Known rows, with every step that occurs:
s-e-r-u-m-b: [  5  13 -48  -1  22  -5 -34 -20 -23   7  22 -19 -16  17   6  58 -10  -5
  13  -1 -13  -3 -36]
y-u-s: [ 18  -6 -13  12  -9  11 -18   4   6  -5 -51   1   9 -26  -9 -28 -11  18
  17  -3   5 -21 -34]
e-s-u-r: [  9 -24  -8   6  19   5  19   7  -7 -11  35 -18  27   5   1  29   6  14
  24   2 -15  -9 -60]
y-u: [  7   2  -2   8 -18   6  -4  -2   1   1 -27   7 -10 -27  -6 -24 -31  14
  12  -3  12  -8   0]
h-r-u: [ 16 -24 -26  -6   8  -7  12  23 -13  -3  20 -11 -13   5  12  11  -8  -5
 -30   0   3  -6  -1]
h-r-u-s: [ 24 -30 -33  -3  15  -4   2  28  -9  -7   4 -15   1   6  10   9   5  -2
 -27   0  -2 -16 -24]
m-u: [  5   0  -8   3  16  14  -5 -19  -2   7   8 -15   3  24  -3  27 -27   8
  -3  -5  25   4 -17]
e-s: [ -5 -12   9   4   2   8  10  21 -14 -11 -10 -18  26  22  -3  20  15  -4
  19   3 -24 -20 -22]
y-u-r-h: [ 11 -11  -8   2 -10  12 -47 -10  15   1  -8   9  -4  -2   3 -49 -20  36
  26   6  29   9 -14]
h-r-e: [ 10 -17 -15 -16  10 -15  22  18   4  -2  15  -3 -27  26  15 -41  11 -13
 -18  -7  -1 -20 -27]
h-r: [ 14 -20 -24 -12  12 -15  23  16  -1  -4  24  -8 -12   8  13  -8   7 -11
 -14   4  12  -7   4]
b-r-e-s-u: [  8 -25  -1  -1   1  -5  13  12 -16  -5  23 -14 -17  45  15 -43  -2  -3
  23  -4  -2 -25 -52]
s-e-r: [ -4  17 -37  -3  29 -18   9 -33 -14   5  29 -14 -10  12   2  33  -9  -1
  28   2 -11  -4 -25]
h-r-e-s-u: [ 11 -23 -14 -11  14 -10  32  25  -3  -6  29 -12 -15  30  14 -19  11  -9
  -8  -9 -14 -28 -48]
m-u-s-e-r: [ 14   0 -37   6  38  10 -13 -29  -4   4  -3 -28  18  30  -5  41 -12  12
  16  -4  13 -12 -65]
y-u-s-e-r: [ 16   2 -31  10   5   2 -13 -13   0  -3 -37  -6   5 -20  -8 -10 -15  17
  32  -3   0 -24 -46]
y-u-m-b-r-e-s: [ 23 -11 -12   4 -27  18 -62  24  -9  -2 -36  -5 -21   4   8 -26  -8  -4
  10  -4  11 -21 -38]
h-r-u-y: [ 24 -32 -32  -8   3  -4  19  32  -6  -1  12 -24 -16   0  13  13  -9   2
 -28   3  13  -3 -25]
m-u-s-e: [ 11  -4 -28   8  29  18 -14 -22  -1   2   3 -25  13  28  -3  43  -5   5
   8  -8   7 -13 -65]
b-m-u-s-e-r: [  9  -2 -40   4  45  17  -5  10 -13   1 -37 -41   2  51  15  59 -17 -22
   5  -4  18  -9 -49]
u-m-b: [ 23  -5 -19  -3 -11  18 -89  23  -5   0 -12  -7 -11  10  13  27  25 -20
 -18   1   8   2 -21]
e-s-u-m-b: [ 12 -16  -7   8   4  20 -21  23 -16  -9  21 -22  19  14   3  57  14  -2
  11  -4 -22 -13 -52]
m-b-r: [ 18 -16 -25 -12 -11  10 -48   6 -11  10   8  -6 -40  32   9 -11  12 -17
  24   4  19 -11   5]
b-m-u-r-e-s: [  5 -16 -20  -1  35  18   0  24  -8  -1 -26 -35  -4  58  21  26 -15 -23
  -1  -4  22  -5 -57]

Rows:
[  7 -22 -11 -14  11 -12  27  29  -3  -7  10 -12 -14  37  14 -31  18 -15
  -9  -5 -13 -30 -37]
h-r-e-s
[ 25 -25 -31  -9 -17  18 -52  17 -14  12  -1 -17 -43  26   9   2   0  -8
  15   4  21  -7 -16]
m-b-r-u-y
[ 17   2 -36   3  32 -12 -22 -10 -17   2 -40 -17  28   4  -8   9 -21  28
  10   8   3  -3 -29]
e-r-u-s
[ 29 -15 -23  -4 -12  14 -89  24 -12  -2  -3 -11 -18  21  20  12  23 -23
  -9   5  19   0 -22]
u-m-b-r
[  2  -4 -17   3  27  22   0  21 -12   3 -27 -31 -10  46  16  50 -26 -27
 -10  -6  25   2 -16]
b-m-u
[ 24  -6 -22   5   2  17 -45   3  -2   2  42  -5 -11 -12   8  53  -2   3
 -10 -10   4   9 -44]
s-u-m-b
[ 16 -29 -18 -13  11  -8  36  30   3  -5  22 -22 -18  27  14 -17  11  -4
  -7  -7  -6 -25 -65]
h-r-e-s-u-y
[ 20 -14 -17   5   3   9  27  -1  12   4  39 -19 -10 -26   1  35 -20  27
   4  -6  13  12 -64]
s-u-y
[ 10 -16 -11 -11  15 -13  -8  -7  18  -2   8   5  -8  11  12 -64  12  11
   6   2  10  -1 -68]
u-r-e
[  4 -23  -2   5  16  15  -8   6  -4  -9  40 -17  28  26   3  27   8  23
  31   1 -14  -3 -52]
e-s-u-r-h
[ 19  -5 -13  11   8   9 -21   1  -2  -5  46  -5   4 -19   9  48  -9   9
 -17  -9   3  13 -46]
s-u-m
[  8   2 -36   3  31   4 -39 -17   1  -4 -10 -19  23  30  -1  19  25  14
  34   1 -17 -17 -60]
u-s-e-r-h
[ -1  14 -14  -7  23  -4 -56 -23  -3   9  -9  -7  18  48  -2 -12 -15  37
  33  12  18  17  15]
e-r-h
[  0 -10  10  -1   0   9  18  18   3  -2  -1 -16  -6  28   1 -15   5   8
  10 -16 -28 -26 -92]
r-e-s-u-y
[ 20 -27 -40  -2  18  -4   6  22 -12  -6  18 -18  -6   9  12  23   7  -6
 -22  -3 -10 -18 -33]
h-r-u-s-e
[ 12 -22  -5   6   1  26 -47  23 -18  -8  33 -24  15  42   9  46  15   5
  23  -1 -13  -9 -46]
e-s-u-m-b-r-h
[  9 -16  -1  11   8  14  -4  22 -16 -13  23 -22  29  10   3  54   9   2
   7  -3 -23 -12 -55]
e-s-u-m
[ 26 -11 -21   3   2  13 -46   6  -4   2  45  -6 -23   5  14  26  -2   0
  -7 -13   6   1 -59]
s-u-m-b-r-e
[ 19 -17 -22   3  24  -4  12 -21  11  -1  64   1   1 -23   6  11 -13  26
   8  -2  14  15 -54]
s-u-r
[ 13 -26  -4   0   0  -3  -6  19 -17  -8  20 -16 -14  45  19 -36   3  -7
  14  -4   0 -22 -61]
b-r-e-s-u-m
[ 13 -17 -12   6 -13  16  -6  24  -6   4 -18 -23  -6 -11   0  29 -23  18
 -21  -1   3   8 -44]
r-u-y
[ 12 -16 -15   2  20  10 -27 -22  15   2  71   1   2   6   8  10 -10  39
  16  -2  16  24 -43]
s-u-r-h
[ 28  -9 -19   5 -27  16 -65  15  -7   0 -29   0 -23 -12   8 -16 -15  -2
   5   1  25  -8 -16]
y-u-m-b-r
[ 24 -26 -29  -3   7  -4 -14  34 -15  -7  17 -15  -7   6  19  22  -2 -10
 -43   1   6  -3 -13]
h-r-u-m
[  3  -6   5  -1  -1  14 -22  21  -4  -2   1  -9 -11  37   5  -6  16  -5
   4 -18 -32 -29 -81]
r-e-s-u-m-b
[ 18  -1  -6  11 -22  11 -41  12  -2  -5 -32   3  -3 -27   4 -11 -21   7
  -7  -2  16  -2 -18]
y-u-m
[  6  -6 -30   7  35  24  -6  18 -11  -1 -30 -38  -3  48  16  62 -10 -29
  -2  -8  13 -10 -49]
b-m-u-s-e
